What can hang from each mark
k90: k839
k6: k290 k507 k839
k634: k438 k507 k780
k827: k6 k644
k839: k6 k90
k507: k6 k634
k438: k634

Each row was made from one small tree. The marks that hang from a mark follow it in brackets, in the order of their numbers. Every link used is in the known rows. Write each row's tree.
Known rows
k827(k6): [ 0.03 -0.36  0.42  0.35 -2.77 -2.22  0.25  0.38 -0.27 -1.54 -1.70  1.80
 -0.79 -0.41 -0.76  0.96  0.03 -3.17  0.04  0.71  2.43  0.92  2.19 -1.38]
k839(k6(k290 k507) k90): [-0.68  1.05 -1.33  0.17 -0.06 -1.40  1.11  0.01 -0.66 -1.89 -0.57  0.72
 -0.71  0.63 -1.27  2.34  1.76 -5.77 -0.13 -1.55 -1.59 -1.65  0.22  0.75]
k438(k634(k780)): [ 0.88 -2.02  1.64 -0.93  1.81  3.30 -1.18  1.53 -0.43  1.99 -0.95 -1.16
  0.36 -0.34 -2.45  0.01 -0.49 -1.71  0.84 -0.29  1.81  1.90  0.22 -2.23]
k90(k839(k6(k507))): [ 0.55 -0.76  0.66 -0.86  0.60 -1.75  0.87  0.61  0.42 -1.25 -1.89  2.65
 -0.41  0.20 -0.73  1.53 -0.11 -3.77  0.37 -1.26 -1.62 -0.69 -0.56  0.38]
k507(k6(k290 k839(k90)) k634(k780)): [-1.18  0.86 -0.97 -0.24 -0.62  0.28  0.00 -1.00 -0.50  0.66  2.11 -1.16
  0.18 -0.08 -0.64 -0.23 -0.58  6.72 -1.66  0.56 -2.20 -0.33 -2.06  1.47]
k634(k438 k780): [ 0.65 -1.22  1.97 -0.20  2.14  1.28 -1.75  0.79  0.33  2.01 -0.99 -0.75
  0.14  0.22 -0.11 -0.42 -1.30  0.92  1.90 -0.20  1.99  1.32  1.03 -3.12]
k90(k839(k6(k290 k507))): [ 0.03  0.41 -0.75 -0.71  1.30 -2.34  1.21  0.01  0.36 -1.65 -0.92  1.76
 -0.43 -0.45 -0.31  2.15 -0.34 -3.05 -0.09 -1.44 -1.90 -0.72 -0.88  1.24]
k827(k6(k290 k507(k634) k839) k644): [ 0.70  1.34 -2.31  1.38 -3.39  0.13  1.56 -2.06  0.45 -2.65 -0.84  0.19
 -0.29 -1.19  3.15 -0.31  0.89  1.69 -2.81  0.05 -0.30  1.16  1.39  3.36]
k507(k6): [-0.30 -0.46 -0.38 -0.17 -3.14 -3.37 -0.17  0.99  1.61 -0.33  0.16  2.72
 -0.20 -0.20 -2.11 -0.96 -0.98  0.13  1.42  0.82  1.99 -0.46 -0.78  0.14]
k827(k6(k290 k507) k644): [ 0.47  1.16 -1.61  1.41 -3.89 -0.94  1.04 -1.21  0.06 -3.00 -2.31  1.32
 -0.75 -1.50  1.22  0.22  0.78 -3.68 -0.18 -0.14  1.88  1.37  1.41  1.45]
k827(k6(k290 k507 k839(k90)) k644): [-0.87  1.94 -2.20  1.18 -4.27  0.72  0.85 -1.84 -0.95 -4.27 -1.16  0.72
 -1.03 -1.37  0.93  0.90  2.67 -1.14 -2.10  0.10 -0.19 -0.31  1.12  4.45]
k839(k6(k290 k507(k634(k438 k780)))): [ 0.83  0.04 -0.46  0.62  4.24  0.67  0.26 -0.36  0.08  1.72 -0.35 -2.28
  0.87  0.81  3.12  0.71 -0.98  0.74  0.39 -2.46 -1.19  1.86  0.26 -2.97]
k90(k839): [ 0.59 -0.90  2.18 -1.75 -0.75 -2.13 -0.44  0.26  0.52 -0.38 -0.72  2.43
 -0.71 -0.42 -2.56  0.56 -0.98 -0.92  0.22  0.85 -0.61 -0.65  0.24  0.10]
k6(k507 k839): [-0.43 -0.03 -0.59  0.13 -0.99 -0.46  0.57  0.05  1.23 -0.84 -0.26  1.58
 -0.09  0.03 -0.69 -0.38  2.07 -4.10  0.19  0.30  0.13 -0.95  0.57  3.32]
k6(k839): [-0.28 -0.41  0.44 -0.66 -1.36 -0.32 -0.02  0.36  1.11 -1.11  0.24  1.54
 -0.55 -0.16 -1.00 -0.29  0.49 -0.01 -0.80  0.78  0.43 -1.43  1.24  2.09]
k827(k6(k290) k644): [ 0.69  0.87 -0.65  0.39 -4.29 -0.73  0.49 -0.85  0.29 -3.20 -1.80  1.28
 -1.11 -1.77  0.83  0.47 -0.82  1.01 -1.19  0.28  2.52  1.13  1.62 -0.17]
k6(k290 k507(k634(k438)) k839(k90)): [-0.69  1.38 -0.88  0.77  1.38 -0.97 -0.56 -1.23 -0.16  0.28  1.54 -1.69
  0.14  0.74  0.96  0.00  2.16  0.87 -1.53  0.18 -3.32 -0.36  1.25  3.58]
k438(k634(k507(k6(k290 k839)))): [-0.94  0.04 -1.07 -0.54  0.44  2.73 -0.37  1.04  0.11 -0.33  2.93 -1.02
  0.37 -1.74 -0.24 -1.06  0.08  4.58 -1.13  1.09  1.00 -1.07 -1.68  1.86]
k839(k6(k507(k634(k438))) k90): [ 0.63 -0.21  0.42  0.33  1.52 -1.24 -0.58 -0.28 -0.44  0.13 -0.66 -0.15
  0.19  2.16  0.62  1.11  0.71 -2.87 -0.38 -1.55 -2.32 -0.26  1.02 -1.09]
k634(k507 k780): [ 0.88 -1.48  2.56 -0.89  1.23  3.47  0.24  0.62 -1.35  1.51 -0.49 -0.76
 -0.08  0.27 -0.11 -0.62 -1.01 -1.98  0.67  1.20  2.07 -0.20 -0.13 -3.90]

Which tree is each row?
[ 1.08 -0.58  0.86  0.70  0.46 -2.12 -0.62 -0.13  1.05  1.87 -0.42 -0.06
  0.48  1.19  0.60 -1.14  0.38 -2.65  0.98  0.26 -0.36  1.32  1.42 -0.35] : k6(k507(k634(k438)))
[-0.89  0.92 -1.30  0.30 -0.12 -2.46 -0.88 -0.51  1.76  0.64  2.69 -0.34
  0.47 -0.42  1.33 -1.26 -1.27  8.97 -0.73  0.53 -0.81 -0.11 -0.23  2.18] : k507(k6(k290 k839) k634(k438))
[ 0.83 -1.35  3.27 -0.56  3.29  3.83 -1.31  0.72 -1.34  2.17 -0.02 -1.92
  0.39  0.15  1.01 -1.03 -1.39  0.06  1.52  0.86  2.33  0.53  0.84 -4.52] : k634(k438 k507 k780)
[ 0.36 -1.99  1.46 -0.64  1.19  4.63 -0.95  1.89 -1.06  2.03  0.31 -1.31
  0.98 -0.79 -1.39 -1.36 -1.45  1.04  1.24  0.83  2.61  1.16 -2.25 -3.35] : k438(k634(k507(k6) k780))
[ 0.24 -1.13  1.89 -0.06  1.49  1.93 -1.32  0.90 -0.45  2.00  0.65 -1.23
  0.66 -0.15  0.73 -1.80 -2.06  3.74  2.29  0.98  2.65  0.54 -1.28 -3.90] : k634(k438 k507(k6) k780)
[ 0.77  0.13 -0.04  0.80  2.97  0.17 -0.51 -0.64  0.32  2.98 -0.07 -2.45
  0.81  0.55  1.81 -0.69 -0.61 -0.66  1.22 -0.44 -0.57  2.35  0.69 -1.40] : k6(k290 k507(k634(k438 k780)))
[-1.40  1.01 -0.50 -0.76 -1.34 -0.92  0.01 -0.54 -0.43 -1.64  1.56  0.18
 -0.99 -0.18 -1.85  1.01  1.58  0.65 -1.83  0.84 -1.60 -2.43  0.94  3.47] : k6(k290 k839(k90))
[ 0.65 -1.07  0.84 -0.19 -1.17 -0.65 -0.05  0.30  0.75  2.17 -0.07  0.44
  0.55  0.51 -1.04 -1.31 -2.06  3.67  0.83  0.52  0.63  1.36 -1.62 -2.34] : k507(k6 k634(k780))
[-0.19 -0.12 -0.06 -0.03 -0.66 -1.26  0.86  0.57 -0.48 -1.63 -1.48  1.73
 -0.64  1.25 -1.60  1.90  1.73 -7.39  0.29 -1.54 -0.94 -1.43  0.03  0.09] : k839(k6(k507) k90)
[-0.88  0.55 -0.01 -0.06  0.69 -0.55 -1.05  0.52  0.30  0.58  2.24 -0.58
  0.21 -0.69  1.23 -1.32 -1.92  3.83  1.21  1.25  1.74 -0.80 -0.66 -1.55] : k634(k438 k507(k6(k290)))
[ 1.32 -0.81  0.79 -0.73  0.47 -1.98  0.98 -0.12  0.42 -0.18 -1.09  1.78
  0.08  0.82  0.09  1.23 -0.24 -2.40 -0.82 -1.13 -2.86  0.07 -0.66 -0.13] : k90(k839(k6(k507(k634))))
[-0.14  0.64 -1.47  0.16  0.10 -1.43  1.57  0.29  0.75 -1.31 -0.92  1.09
 -0.43  0.18  0.14  1.56  0.53 -4.82  0.41 -1.68  0.03 -0.64  0.33 -0.12] : k839(k6(k290 k507))
[ 1.46 -1.09  0.68  0.63  3.53  1.41 -0.26  0.00 -0.15  2.40 -1.39 -1.23
  0.80  1.52  2.46  0.32 -0.78 -1.04  1.03 -2.23 -0.36  2.03  0.20 -3.88] : k839(k6(k507(k634(k438 k780))))
[-1.91  1.23 -0.64 -0.43 -1.37  0.63  0.30 -0.24 -1.08 -1.73  3.09 -0.24
 -0.49 -0.60 -0.68 -0.22  0.55  3.24 -1.37  1.81 -0.51 -3.13 -1.61  2.17] : k634(k507(k6(k290 k839(k90))))
[-0.80  0.73 -0.22 -0.74 -0.33 -1.40  0.35  0.17 -0.74 -1.98  0.11  0.62
 -1.03  0.47 -1.38  2.48 -0.15 -1.43 -1.35 -1.38 -0.98 -1.95  0.73 -0.87] : k839(k6(k290) k90)
[-0.24  0.07  0.68  0.02  2.41  1.97 -1.16  0.48 -0.58  1.63  1.50 -2.25
  0.69 -0.78  1.63 -1.28 -2.23  4.53  1.85  0.85  1.99  0.73 -1.52 -3.41] : k634(k438 k507(k6(k290)) k780)
[-0.08  1.51 -2.61  1.21 -3.68  0.40  1.33 -1.52  0.49 -3.93 -1.31  1.06
 -0.73 -1.93  1.99  0.06  1.44 -0.43 -1.42 -0.19  1.27  0.49  1.48  4.03] : k827(k6(k290 k507 k839) k644)
[ 0.54  0.66 -0.54  0.78  1.05 -2.45 -0.41 -0.60  1.12  1.89  0.51 -0.99
  0.43  0.70  1.37 -0.65 -0.02 -1.69  0.40 -0.19 -0.99  1.17  1.79  0.39] : k6(k290 k507(k634(k438)))
[ 0.90 -0.70  0.88  0.40  3.25  1.49 -0.55 -0.35 -1.28  1.61 -1.30 -1.56
  0.51  1.86  0.97  1.05  0.24 -1.40  0.15 -2.22 -1.93  0.99  0.05 -3.27] : k839(k6(k507(k634(k438 k780))) k90)
[-0.85  0.45 -0.33  0.11 -1.50 -0.55  0.27 -0.17  0.00 -1.50  0.02  1.07
 -0.47  0.62 -2.13  0.31  3.14 -4.75 -0.36  0.37 -1.26 -1.89  0.79  3.98] : k6(k507 k839(k90))
[ 0.07  0.02 -0.70 -0.06 -0.61 -0.93  0.32 -0.01  0.51  1.79  0.83 -0.56
  0.56 -0.20 -0.28 -0.81 -2.16  4.23  0.48  0.43  0.02  1.13 -1.57 -1.51] : k507(k6(k290) k634(k780))
[-1.55  1.43 -1.58 -0.13 -2.79 -2.01  0.20 -0.89  0.49 -0.72  2.81  0.26
 -0.12  0.26 -1.26 -0.21  0.21  5.75 -2.32  0.89 -2.53 -1.83 -0.89  3.24] : k507(k6(k290 k839(k90)) k634)
[-0.20 -1.73  0.90 -0.81  1.72  5.97 -0.64  1.48 -0.76  1.36  1.23 -1.74
  0.99 -1.20 -0.40 -1.48 -0.32  4.48  0.00  0.89  1.87  0.17 -2.53 -0.72] : k438(k634(k507(k6(k839)) k780))
[-1.61  1.44 -1.43  0.18 -0.62 -1.21  0.63 -0.61 -0.19 -1.49  0.94  0.16
 -0.55  0.11 -1.59  0.71  2.77 -3.52 -0.78  0.34 -2.02 -1.77  0.51  4.81] : k6(k290 k507 k839(k90))
[ 1.32 -1.11  1.09  0.66  2.78  0.83 -0.92 -0.17  0.16  3.08 -0.95 -1.44
  0.83  1.09  0.97 -1.15 -0.30 -1.74  1.61 -0.18 -0.07  2.65  0.49 -2.30] : k6(k507(k634(k438 k780)))
[-0.65 -0.90  0.75 -0.46 -0.01  3.43  0.36  0.49 -0.58  0.51  1.17 -0.57
  0.44 -0.59  0.39 -1.61 -0.84  4.28  0.24  1.37  1.59 -1.09 -2.31 -0.93] : k634(k507(k6(k839)) k780)
